Each row was made from one small tree. The marks that hang from a mark follow it in brackets, in alphabetical order. Every link used is in the known rows. Write each row's tree.
Known rows
duzum(finun(fafo)): [-2.080 -2.636 -0.760 -3.047  1.382 -0.479  3.794 -0.087  1.096 -1.170
 -0.405 -1.875  1.493 -1.632 -0.718  4.244 -0.984  1.968  2.574 -0.228
  1.218 -0.856 -1.631 -1.217]
zupazud(pafi(finun(duzum fafo tipoge(popakab zudi(verup))))): [-3.106 -1.624 -1.095 -4.915  1.483 -1.116  4.132 -0.977  0.842 -1.279
 -0.797 -1.225 -0.166 -0.942  0.994  2.766 -1.237  2.936  4.821  2.506
  2.900 -0.262 -2.391 -0.043]
zupazud(pafi(finun(duzum fafo tipoge(popakab(zetuf) zudi)))): [-3.629 -1.771 -1.067 -4.565  1.505 -0.926  3.787 -0.327  0.588 -0.951
 -0.448 -1.339 -0.184 -0.769  1.000  2.528 -1.006  2.925  4.258  2.529
  2.950 -0.314 -2.554 -0.163]
mipun(tipoge(popakab) zetuf(finun(fafo pafi))): [-2.082 -3.537 -0.950 -3.514  1.308 -0.701  3.514 -1.127  1.872 -1.291
 -1.022 -2.441  0.169 -2.474  0.170  5.462 -1.010  3.069  2.718  1.695
  4.039 -0.899 -1.757 -0.873]
popakab(zetuf(finun(duzum fafo tipoge(zudi(verup) zupazud)))): [-2.633 -1.520 -0.705 -3.823  1.529 -0.708  4.271 -0.738  1.628  0.039
 -0.774 -2.919  0.416 -1.109  0.011  4.351 -0.144  2.924  3.921  0.992
  2.046 -1.397 -2.165 -1.578]
zetuf(finun(duzum fafo tipoge)): [-0.914 -1.340 -1.529 -4.293  0.926 -0.659  3.937  0.033  0.804 -0.374
 -0.855 -2.588  0.852 -0.277  0.084  5.966 -1.232  3.341  1.309  0.636
  2.337 -1.727 -1.665 -1.638]
verup(zudi): [-3.316 -3.446 -1.283 -1.942  1.247 -0.459  3.479  0.412  1.656 -0.929
 -0.603 -1.952  1.649 -2.112 -0.484  2.499 -0.400  2.286  0.618  0.692
  1.126 -1.765 -1.184 -1.379]
zupazud(pafi(finun(duzum fafo))): [-2.804 -1.773 -1.246 -3.916  1.229 -0.790  3.748  0.086  0.229 -1.498
 -0.389 -2.102 -0.073 -1.094  0.693  2.462 -1.909  2.893  2.728  2.133
  2.293 -0.154 -2.161 -0.275]
zetuf(finun(duzum fafo pafi tipoge(popakab zudi zupazud))): [-1.894 -0.787 -1.436 -5.555  1.767 -1.064  4.203 -1.483  2.220 -1.013
 -0.826 -1.780  0.777 -0.316  0.592  3.452 -0.388  3.877  3.986  1.278
  3.814 -0.201 -2.830 -1.547]
pafi(finun(duzum fafo tipoge(zupazud))): [-1.502 -1.580 -1.521 -4.547  1.664 -1.199  4.221  0.381  0.576 -0.600
 -0.452 -2.217  0.687 -0.986  0.631  4.166 -1.881  2.676  2.331  1.217
  2.928  0.962 -1.775 -1.014]
zupazud(pafi(finun(duzum fafo tipoge(popakab(zetuf))))): [-3.289 -1.741 -1.085 -4.229  1.259 -0.890  3.735 -0.063  0.311 -0.844
 -0.353 -1.570 -0.081 -0.692  0.979  2.944 -1.283  2.954  3.085  2.535
  2.826 -0.332 -2.606 -0.244]
popakab(zetuf(finun(fafo tipoge(zupazud)))): [-2.593 -2.304 -0.597 -2.326  1.385 -0.425  3.723  0.533  1.409 -0.106
 -0.520 -3.079  0.548 -1.289 -0.192  3.762 -0.969  2.334  2.368  0.857
  2.007 -1.465 -1.838 -1.750]
duzum(finun(pafi tipoge)): [-2.373 -2.622 -1.081 -2.637  1.256 -0.787  3.959 -0.197  1.544 -1.256
  0.055 -1.980  1.455 -1.428 -0.771  3.601 -1.281  2.808  4.057 -0.116
  1.459 -1.028 -2.659 -0.851]
finun(duzum tipoge(popakab zupazud)): [-3.171 -2.057 -2.021 -4.021  2.017 -1.366  3.874 -0.604  2.123 -0.913
 -0.450 -1.248  1.391 -0.839  0.378  2.292 -0.042  1.694  1.487  1.761
  3.129  0.582 -1.660 -1.243]
mipun(zetuf(finun(fafo tipoge(popakab zudi zupazud)))): [-2.571 -3.117 -1.121 -3.856  1.635 -0.750  3.613 -0.159  2.284 -1.374
 -1.138 -2.531  0.295 -2.152  0.208  4.502 -0.606  2.019  3.949  1.623
  3.231 -0.099 -1.357 -1.807]
pafi(finun(duzum fafo)): [-1.503 -1.718 -1.306 -3.839  1.322 -0.811  4.003  0.256  0.208 -0.791
 -0.801 -2.354  0.696 -1.107  0.283  3.905 -1.603  2.603  1.187  1.530
  2.267  0.200 -1.157 -0.785]
mipun(zetuf(finun(duzum fafo pafi tipoge))): [-1.602 -2.114 -1.583 -4.502  0.850 -0.818  3.857 -0.447  1.539 -1.085
 -0.776 -3.374  0.317 -1.175  0.207  6.500 -0.993  3.834  2.278  1.343
  2.740 -0.818 -2.364 -1.475]
popakab(zetuf(finun(duzum))): [-2.776 -2.167 -0.870 -1.722  1.074 -0.263  3.621  0.377  0.985 -0.220
 -0.639 -3.284  0.632 -1.317 -0.582  3.162 -0.316  2.411  1.543  1.434
  1.322 -1.913 -1.261 -1.561]
tipoge(finun(duzum fafo pafi) popakab(zetuf) zudi(verup)): [-4.664 -1.638 -0.568 -5.531  2.615 -1.055  4.544 -3.000  3.158 -1.131
 -0.705 -0.731  0.109 -0.906  0.519  1.770  1.281  2.662  5.293  2.158
  3.425  0.442 -2.983 -0.595]
zupazud(pafi(finun)): [-3.441 -2.850 -0.944 -1.801  1.286 -0.584  3.479  0.820  0.522 -1.803
 -0.364 -2.290 -0.166 -1.971  0.176  0.605 -2.293  1.919  3.492  2.244
  1.844 -0.394 -1.528 -0.272]
finun(tipoge(popakab zupazud)): [-3.494 -3.093 -1.466 -2.420  2.092 -1.087  3.616  0.032  2.457 -1.188
 -0.569 -1.285  1.292 -1.553  0.063  1.209 -0.694  0.868  2.072  1.599
  2.927  0.247 -1.217 -1.273]

Write each row's tree
[-2.293 -2.914 -1.165 -1.941  1.730 -0.943  3.898  1.295  0.992 -1.012
 -0.417 -2.419  0.579 -2.076  0.018  1.848 -2.349  1.490  3.298  1.380
  2.349  0.615 -1.023 -1.003] | pafi(finun(tipoge(zupazud)))
[-3.569 -1.117 -1.528 -6.704  2.244 -1.558  4.415 -2.398  2.404 -1.125
 -0.791 -0.646  0.575 -0.472  1.223  3.121  0.240  2.778  4.651  1.882
  3.695  0.461 -2.918 -0.684] | finun(duzum fafo tipoge(popakab zudi(verup) zupazud(pafi)))
[-4.518 -4.404 -1.058 -4.329  2.620 -1.094  3.522 -0.841  2.515 -2.121
  0.095 -1.446 -0.677 -3.250  0.880  2.948 -1.180  1.276  4.276  1.985
  4.733  1.732 -2.289 -0.571] | mipun(tipoge(finun(fafo) popakab zupazud(pafi)) zetuf)
[-3.021 -1.831 -1.540 -4.736  2.024 -0.914  4.115 -0.902  2.019 -1.553
  0.078 -1.855  0.456 -0.650  0.268  3.040 -0.924  2.916  1.760  0.909
  2.871  0.564 -2.680 -0.900] | tipoge(finun(duzum fafo pafi))
[-3.416 -2.429 -0.998 -3.751  2.057 -0.994  3.723 -0.480  2.192 -0.452
 -0.602 -1.321  1.126 -0.924  0.489  3.023 -0.321  1.631  1.574  1.360
  3.222  0.011 -2.068 -1.341] | finun(fafo tipoge(popakab(zetuf) zupazud))
[-2.711 -1.877 -0.611 -4.954  2.077 -1.176  4.489 -2.046  2.655 -1.366
 -0.467 -0.978  1.339 -1.478 -0.028  3.239 -0.307  2.893  6.379  0.245
  2.727  0.246 -3.318 -0.983] | duzum(finun(fafo pafi tipoge(popakab zudi(verup) zupazud)))
[-3.247 -2.055 -0.607 -4.597  2.114 -0.978  4.136 -1.398  2.417 -1.048
 -0.116 -1.082  1.305 -1.273 -0.013  3.028 -0.052  2.876  5.818  0.269
  2.805  0.173 -3.381 -1.081] | duzum(finun(fafo pafi tipoge(popakab(zetuf) zudi zupazud)))
[-2.392 -1.141 -1.387 -5.472  1.739 -0.959  3.940 -0.876  1.712 -1.052
 -0.793 -1.531  0.370 -0.556  0.790  3.371 -0.515  3.080  4.216  1.557
  3.555 -0.398 -2.402 -1.477] | zetuf(finun(duzum fafo tipoge(popakab zudi zupazud(pafi))))
[-2.823 -1.268 -1.974 -5.728  1.740 -1.332  4.045 -0.672  1.428 -1.005
 -0.032 -1.839  0.670 -0.245  0.982  4.210 -1.106  3.084  1.930  1.015
  3.057  0.247 -3.005 -0.921] | finun(duzum fafo tipoge(zupazud(pafi)))
[-5.041 -1.962 -0.648 -4.361  2.617 -1.016  3.794 -1.075  2.043 -1.461
 -0.529 -1.036 -0.085 -1.784  1.000 -0.850  0.216  1.794  5.920  3.061
  3.584  1.446 -2.385 -0.683] | tipoge(popakab(zetuf) zudi zupazud(pafi(finun(duzum fafo))))
[-3.040 -2.395 -0.923 -4.547  1.959 -0.887  4.002 -0.393  1.684 -1.442
  0.058 -1.395  0.915 -1.586  0.018  3.506 -1.110  2.283  5.990 -0.214
  2.134 -0.094 -2.750 -0.998] | duzum(finun(fafo tipoge(zudi zupazud(pafi))))
[-4.588 -2.870 -1.459 -4.115  2.784 -0.901  3.763 -0.976  2.749 -1.782
 -0.545 -0.296  0.528 -1.438  0.119  0.208  0.689  0.805  3.902  2.046
  3.282  0.842 -0.975 -0.872] | tipoge(finun(duzum) popakab zudi)
[-1.987 -1.112 -1.408 -5.044  1.421 -0.931  3.885 -0.558  1.367 -0.914
 -0.693 -1.787  0.482 -0.486  0.741  3.897 -0.894  3.086  2.687  1.625
  3.434 -0.409 -2.457 -1.585] | zetuf(finun(duzum fafo tipoge(popakab zupazud(pafi))))
[-4.359 -1.956 -1.057 -4.763  2.660 -1.159  3.817 -1.123  2.138 -2.065
 -0.697 -0.688  0.125 -1.785  1.031 -0.925 -0.316  1.667  5.713  2.861
  3.836  1.804 -1.993 -0.653] | tipoge(popakab zudi zupazud(pafi(finun(duzum fafo))))
[-5.972 -2.004 -0.885 -5.830  3.276 -1.079  3.920 -1.601  2.938 -1.746
  0.158 -0.412 -0.433 -1.335  1.199 -0.451  0.774  1.536  5.926  2.452
  4.187  2.123 -3.129 -0.900] | tipoge(finun(duzum fafo) popakab(zetuf) zudi zupazud(pafi))
[-2.021 -0.972 -1.224 -5.346  1.534 -0.979  4.360 -1.049  1.632 -0.947
 -0.792 -2.398  0.140 -0.821  0.550  4.326 -0.999  3.441  4.985  0.971
  2.754 -0.909 -2.551 -1.404] | zetuf(finun(duzum fafo tipoge(zudi(verup) zupazud(pafi))))
[-3.735 -2.743 -0.679 -3.533  2.066 -1.034  4.116 -1.042  2.265 -1.589
 -0.294 -0.884  0.917 -2.200 -0.211  1.732 -0.392  1.522  7.128  0.815
  2.111 -0.010 -2.431 -0.875] | duzum(finun(tipoge(popakab zudi(verup) zupazud(pafi))))
[-2.777 -0.944 -1.597 -5.562  1.401 -1.207  4.081 -1.844  1.814 -0.286
 -0.488 -1.366  1.247  0.573  0.741  4.752  0.277  4.130  0.888  1.679
  3.393 -0.668 -3.430 -0.686] | finun(duzum fafo pafi tipoge(popakab(zetuf)))
[-2.092 -2.028 -0.982 -4.174  1.679 -0.992  4.191 -0.680  1.875 -1.244
  0.139 -1.908  1.412 -1.268 -0.222  4.122 -1.338  3.102  4.268 -0.469
  2.216  0.054 -3.347 -1.167] | duzum(finun(fafo pafi tipoge(zupazud)))
[-4.707 -2.234 -0.743 -2.847  2.142 -0.969  3.609 -0.334  1.580 -1.334
 -0.244 -1.564  0.083 -1.954  0.701 -0.921 -0.325  1.474  3.799  3.276
  3.120  1.370 -2.255 -0.837] | tipoge(popakab(zetuf) zupazud(pafi(finun(duzum))))
[-3.236 -2.526 -0.600 -4.188  2.149 -0.849  3.959 -0.711  2.042 -0.787
 -0.300 -0.971  1.355 -1.554 -0.148  3.417  0.005  1.776  5.271  0.222
  2.450  0.057 -2.328 -1.285] | duzum(finun(fafo tipoge(popakab(zetuf) zudi zupazud)))
[-3.349 -1.584 -0.743 -3.442  2.007 -0.825  3.802 -1.107  2.367 -0.901
 -0.660 -2.017  0.823 -1.290  0.283  1.054  0.331  2.361  2.458  2.215
  3.288  0.465 -2.369 -1.718] | tipoge(popakab(zetuf(finun(duzum fafo pafi))) zupazud)
[-1.868 -2.119 -1.056 -3.641  1.726 -0.640  3.893  0.154  1.853 -0.924
 -0.877 -2.439  0.631 -1.295  0.014  3.628 -1.406  2.431  3.985  0.424
  2.690 -0.953 -1.541 -1.792] | zetuf(finun(fafo tipoge(zudi zupazud)))
[-2.509 -1.597 -2.174 -3.943  1.247 -1.231  4.079 -0.834  1.707 -0.952
 -0.179 -2.243  1.245 -0.150  0.087  3.701 -0.840  3.732  1.495  1.090
  2.405 -0.885 -2.724 -0.615] | finun(duzum pafi tipoge)
[-3.953 -2.814 -1.487 -3.399  2.296 -0.862  3.668 -0.474  2.188 -1.569
 -0.352 -0.703  0.673 -1.301  0.084  1.046  0.131  0.820  1.512  2.138
  3.051  0.830 -1.124 -1.090] | tipoge(finun(duzum) popakab)
[-6.290 -2.250 -0.584 -4.697  3.224 -1.201  4.329 -2.158  3.346 -1.795
 -0.080 -0.739 -0.644 -2.141  0.775 -1.439  1.011  1.105  7.532  2.855
  3.453  1.805 -2.877 -0.734] | tipoge(finun(duzum) popakab(zetuf) zudi(verup) zupazud(pafi))
[-2.999 -2.445 -0.520 -1.030  1.090 -0.209  3.592  0.196  1.496 -0.614
 -0.597 -3.417  0.539 -1.558 -0.679  2.061 -0.766  2.740  2.439  1.378
  1.438 -2.043 -1.841 -1.393] | popakab(zetuf(finun(pafi)))
[-2.788 -2.065 -1.007 -3.562  1.645 -1.073  4.274 -0.468  1.014 -0.318
 -1.051 -1.581  0.475 -1.308  0.264  2.850 -0.416  2.209  4.396  2.313
  2.510 -0.209 -1.292 -0.518] | pafi(finun(duzum tipoge(popakab(zetuf) zudi(verup))))
